Each row was made from one small tree. The marks that hang from a mark follow it in brackets, in alphabetical order. Every link used is in the known rows. Write each row's tree.
(in the rows, 128 means zero)
Known rows:
S[Y]: [140 147 160 145 109 119 124 123 148 133 146 103  94 103 140 101  92 119
 140 145 115 126 150 116 123 162 119 133 112 148  95 111 154]
S[Y[K[E]]]: [120 116 221  96 115 145 125 141 148 132 164 145 139 117 136 107  92 113
 170 141 137 109 123 109  91 159 112 155 113 116 118 139 132]
X[P]: [165 109  83 138 101  68 113 161 152 126 141 110 115 117 180 111 141 110
 140 120  94 153 159 113 129 127 148 117 145 127 111 124 132]
J[P[S[Y[K[E]]] X]]: [113 132 144 117 127 164  91 158 132  95 143 146 176  76 112 104 122 140
 144 110 160 115 118 119 105  93 131 123 100  79 126 167 136]
A[E[S] F[M] T[Z]]: [172 166 166 154 155  87 159 114 107 183  66 169 139 173 103 155 196 127
  70 173 111 136 143 175 176 159 167 159 178 216 115 155  95]
P[J X]: [103 117  98 156 154 156 116 130 101  73 178  95 114 158 131 150 127 123
  81 150 134 157 100 159 116  89 113 127 116 104 168 117 121]
A[E F T]: [161 156 205 169 126  86  95 135 104 159 111 188 132 173  96 143 168 144
  56 194 113 145 179 142 132 178 148 159 163 210 115 148 104]
F[A[E T] M]: [151 134 145 123 139 126 188 108 117 151 116  82  84 196  76 140 169 130
  91 173 109 139 139 149 101 104 107 174  92 212 150 133 108]
Y[K[E X[P[J S]]]]: [106  83  98  78 129 170 126 160 137  97 156 156 179 120 129 148 141  95
 157  91 146 118  82 113 102  94 130 101 155  35 160 143 128]
W[A[E[S]] Z]: [129 119  82 101 133  96 157 107 114 157  79 124 110 170 172 115 162 154
 126  97 147 125 133 136 176 147 102 178 108 171 158 105  83]
V[Y[K]]: [107 108 169 146 110 105  95 117 136 145 181 120  98 133 158 143  99 122
 157 123 159 127 142 124 101 143 129 128 148 127 105 134 146]
F[M]: [158 124 121 136 112 104 160 117 139 124 136  53  91 135 138 133 158 102
 134 151  88 151 138 146 115 123 142 166 103 183 126 128 124]
K[E[S[Y]]]: [ 96 159 170 105 145 132 169 157 148 119 121 126 135 117 145 128 102 107
 134 102 146 109 107 141 128 148 123 122 104 112  77 110 139]
W[Z]: [138 110  93 123 114  94 132 102 134 144 122 109  89 136 198 114 156 104
 126 131 110 151 154 138 138 135 143 161 134 162 150 121  95]
E[S[Y[K]]]: [111 150 181 145 117 116 110 132 130 138 143 137 130 119 161 108  72 124
 183 124 164  96 127  83 145 136 111 105 126 121  89 115 144]
J[P[X]]: [153 110  90 164 148 121 107 156 106 114 155  98 114 123 146 102 157 124
 117 136 134 164 140 149 109  94 147 129 126 135 155 158 130]
P[J S[Y[K]]]: [ 75 160 142 114  81 159  89  92 155  87 155 129 156  92 123 125  72 148
 128 129 150 108 115  90 124 127  96 112 105  88 102 106 139]
A[F T[Z]]: [162 131 149 186 135  87 102 106 100 183 111 177 119 139 142 132 151 139
  76 190  69 171 173 162 139 191 185 127 194 210 125 141  97]
S[Y[K[X]]]: [145 103 174 139 127 157 109 125 114 149 169 131 109 119 120 114  87  98
 200 143 139 108 127  90 112 138 123 110 141 113 145 141 169]
E[S[Y[K[X]]]]: [121 132 162 153 140 146 120 134 115 146 144 137 121 120 136 118  83 106
 193 116 164  91 109  85 145 126 121  78 138 102 116 127 170]
X[P[J S[Y]]]: [122 162  64 116  84 116 113 123 183  82 135 110 157  55 140 111  94 142
 120  98 112 129 143 100 149 116 119  99 123  68  83  91 157]
E[S[Y]]: [116 174 148 159 124 109 138 129 141 128 121 111 111 109 155 113  83 122
 145 116 142 110 132 110 153 140 124  99 119 134  73  99 156]
V[Y[K[E[S] X]]]: [ 85  97 161 124 165 152 147 148 119 140 160 144 115 138 132 166 109  90
 172  81 188  99  91 144 103 123 135  97 153  68 114 146 166]
V[Y[K[E]]]: [ 92  98 189 111 120 130 120 131 143 133 175 134 119 137 152 154 114 114
 152 110 163 117 123 144  80 147 128 145 137 102 104 142 141]
K[E[S[Y]] X[P[J]]]: [125 122  86  97 176 174 198 177 145 104 136 129 154  89 120 127 106  80
 147  69 145 104  85 137 134 106 125  80 136  12 126 114 179]
A[F]: [167 133 156 162 111  73  97 114 135 130 109 137 115 110 159 129 151 115
 111 155  97 146 155 128 117 173 161 151 142 179 102 132 104]
P[S X]: [ 92 145 106 175 121 126  69 130 110  83 121 108 120 130 122 162 130 140
 104 132 127 143 117 136 133  83 142  99 112 134 122 131 120]
Y[K[E[S] X[P]]]: [129  78 125 102 155 133 135 191 120 135 138 164 155 143 160 137 143  79
 194  90 156 108  87 108 114 102 145  86 159  55 148 154 132]
Y[K[E[S] X[P[J]]]]: [111  84 107  90 163 163 152 174 125 110 156 159 169 142 152 140 135  80
 169  82 166 108  70 118 113  93 127  90 157  23 160 136 133]

Write each row's tree:
[ 78 171 104 150 122 175  94 108 128  57 154 102 141  91  92 140  83 149
  87 127 140 125 105 132 137  85  99 101  92  80 119 102 150] | P[J S[Y] X]
[134 145 120 127 168 121 212 101 112 179  82 105  94 204 113 142 170 122
  91 150 126 128 111 168 137 105 127 143 125 209 144 132  96] | F[A[E[S] T[Z]] M]
[134 118  91 100 134 153 150 169 159 114 113 136 151  71 102 137 131  90
 154  77 109 118 111 129 121 117 152  87 135  47 116 138 174] | K[E X[P[S[Y]]]]
[118 124  71  83 139 184 166 156 159  84 131 129 162  74  97 137 122  96
 128  77 121 118  94 139 119 109 133  94 132  19 129 121 172] | K[E X[P[J S[Y]]]]
[119 139  66 162 126 127  84 145 121  92 127 109 136  98 134 120 158 145
 101 117 140 151 135 137 125  82 154 105 118 125 130 153 128] | J[P[S X]]
[117 141 132 155 144 110 132 141  93 157 105 138 109 201 101 134 125 193
  94 136 139 142 151 136 158 158 105 128 122 186 131 101 109] | W[A[E[S] T]]
[193 141 180 118 108  86 141 119 146 132  90 119 128 137 108 143 204 104
  97 163 108 128 144 154 124 153 142 206 126 205 119 154 104] | A[E F[M]]
[137 116 139 147 127 113 119 133  98 158 128 131 103 204  89 126 138 197
  89 160 113 161 169 137 133 171 110 157 120 200 152 115 105] | W[A[E T]]
[115 147  40 121  89 102 109 132 166  77 134 110 156  87 163 130 128 130
 103 100 116 143 131 111 141 108 129 102 137  80  99  99 128] | X[P[J S]]
[115 157 154 135 163 126 176 109 116 186  96 149 104 182 121 120 113 144
  87 147 147 114 118 145 145 140 111 109 135 184 120 115 119] | F[A[E[S[Y]] T[Z]]]
[190 131 142 169 137  92 139  93 107 177 100 137 114 140 120 135 173 127
  91 194  49 173 170 171 141 170 183 159 173 224 132 146  99] | A[F[M] T[Z]]
[ 98 130 173 107 115 174 108 128 141 117 131 150 150  94  99 141 103 111
 170 113 147  95 105 103 110 129 131 100 120  85 113 138 154] | P[S[Y[K[E X]]]]
[187 153 190 151 126  89 133 120 112 158 102 145 127 165  72 148 188 136
  69 200  94 144 177 154 133 160 147 186 138 218 123 152 108] | A[E F[M] T]
[ 96 143 163 155 103 145  47 124 117  95 141 136 144 106 103 140  86 152
 154 142 144 110 119  94 134  93 115 101 110 110 117 142 141] | P[S[Y[K]] X]
[202  93  85 118 115  84 149  69 126 148  65  83  94 110 157 111 178 144
 145 127  55 151 168 139 140 161 139 223 106 204 167 117  79] | W[A[F[M]] Z]
[102 141 118  72  88 141 110 143 179  82 145 149 191  71 139 114  91 131
 143  95 137 109 119  96 120 118 105 119 122  37  99 113 139] | X[P[J S[Y[K[E]]]]]
[ 82 140 184 124 117 165  74 141 125  88 143 149 162 111 100 145  97 141
 147 128 145 105  99 120 113  98 114 116 101  86 120 148 131] | P[S[Y[K[E]]] X]
[129 102  69 102 135 141 145 176 148 108 111 134 143 100 120 151 165  90
 141  74 115 134 104 143 114 106 166  86 149  63 130 140 144] | K[E X[P[S]]]
[132 115 137  88 120 106 135  98 120 171  95 143 127 153 161  96 116 159
 173 103 159  98 136 102 171 154  89 179 103 153 155 115  97] | W[A[E[S[Y[K]]]] Z]
[129 159  92 160 122 138  89 140 129  98 128 107 142  64 110  99 119 150
 125 112 139 139 143 124 133  92 142 103 107 111 107 145 158] | J[P[S[Y] X]]
[146  94  93  92 120  96 142  98 121 158  96 112  96 170 158 108 173 151
 121 122 122 139 149 141 146 159 112 208 105 188 180 119  80] | W[A[E] Z]
[ 75 152 140 139 114 185  69 106 119  64 167 128 163 107  99 141  76 154
 121 140 154 115  95 106 128  83  89 105 100  68 138 119 140] | P[J S[Y[K]] X]
[141  89 150  83 139 179 148 155 144 117 179 142 157  99 115 110  95  91
 177 112 134 105  99 109 102 123 111 122 137  35 157 139 171] | S[Y[K[E X[P[J]]]]]
[196 103  97 148 133  90 139  73  95 169  80 109  92 131 123 116 166 176
 120 163  44 168 198 144 147 165 145 197 115 223 166 115  81] | W[A[F[M] T] Z]
[160 139 125 144 144  82 122 102  86 176  54 178 124 166 131 123 167 186
  88 136 114 135 177 138 181 179 128 173 139 203 149 111  74] | W[A[E[S] F T] Z]
[136  94  95 161 139 115 129 109  91 175 128 120  87 177 131 116 121 181
 108 157  72 182 161 155 135 182 143 128 148 207 159 110  96] | W[A[T[Z]]]
[129  62 114  81 147 166 140 170 129 112 177 150 155 143 143 138 141  76
 166 108 141 124  87 128  88 104 129 118 155  39 184 150 130] | Y[K[E X[P[J]]]]
[140 160  90 135  75  89  91 135 180 111 116 114 136  55 147 106 102 136
 144 102 101 128 157  90 151 129 140  92 126 105  68 113 156] | X[P[S[Y]]]
[ 71 137 144  85 123 205 131 115 143  86 155 143 166  93  92 144  87 113
 138 110 159  95  84 116 107 117 104 107 115  46 134 120 147] | P[J S[Y[K[E X]]]]
[ 67 151  73 150 129 161  85 113 112  55 150 103 143 130 117 164 124 144
  71 128 137 143  94 147 129  77 122 102 106  93 140 111 118] | P[J S X]
[118 146  96 108  74 121  89 126 176  89 152 132 172  70 148 109  84 143
 149 106 135 116 133  77 142 114 109 102 131  59  99 113 147] | X[P[J S[Y[K]]]]
[110 147 134 121 143 107 168 125 132 137  95 109 101 180 151 136 145 117
 107 114 173 106  96 125 118 111 102 131 104 169 121 114 103] | F[A[E[S]]]
[154 109 102 145 152 123 199  83 112 171 114  72  67 174 123 132 154 125
 108 170  72 166 134 161 107 113 141 145 124 216 159 128 102] | F[A[T[Z]] M]
[125 145 139 138 149 121 151 118 101 190  98 152 118 178 105 109 105 190
 101 143 126 134 143 151 179 185 118 130 134 190 130 109 119] | W[A[E[S[Y]] T[Z]]]
[121 132 154 142 142 121 148 121 107 157 127 129  86 204 111 138 142 141
  75 167 132 138 144 136  97 127 105 136 114 197 141 123 103] | F[A[E T]]
[152 117 129 113 149 126 205  93 116 176 103  93  89 200 100 136 183 121
  85 172 101 148 123 171 111 118 127 172 122 230 166 143  96] | F[A[E T[Z]] M]
[146 121 130 145 137 118 118 155 132 145 142 141 135 103 148 107  85 107
 207  97 150  92 119  76 151 113 126  69 155  75 113 131 177] | E[S[Y[K[X[P]]]]]
[128 124 128  96 125 170 128 144 145 121 135 147 164  63 106  97 130 114
 167  95 157 108 117 109  99 120 141 108 129  76 125 161 156] | J[P[S[Y[K[E X]]]]]
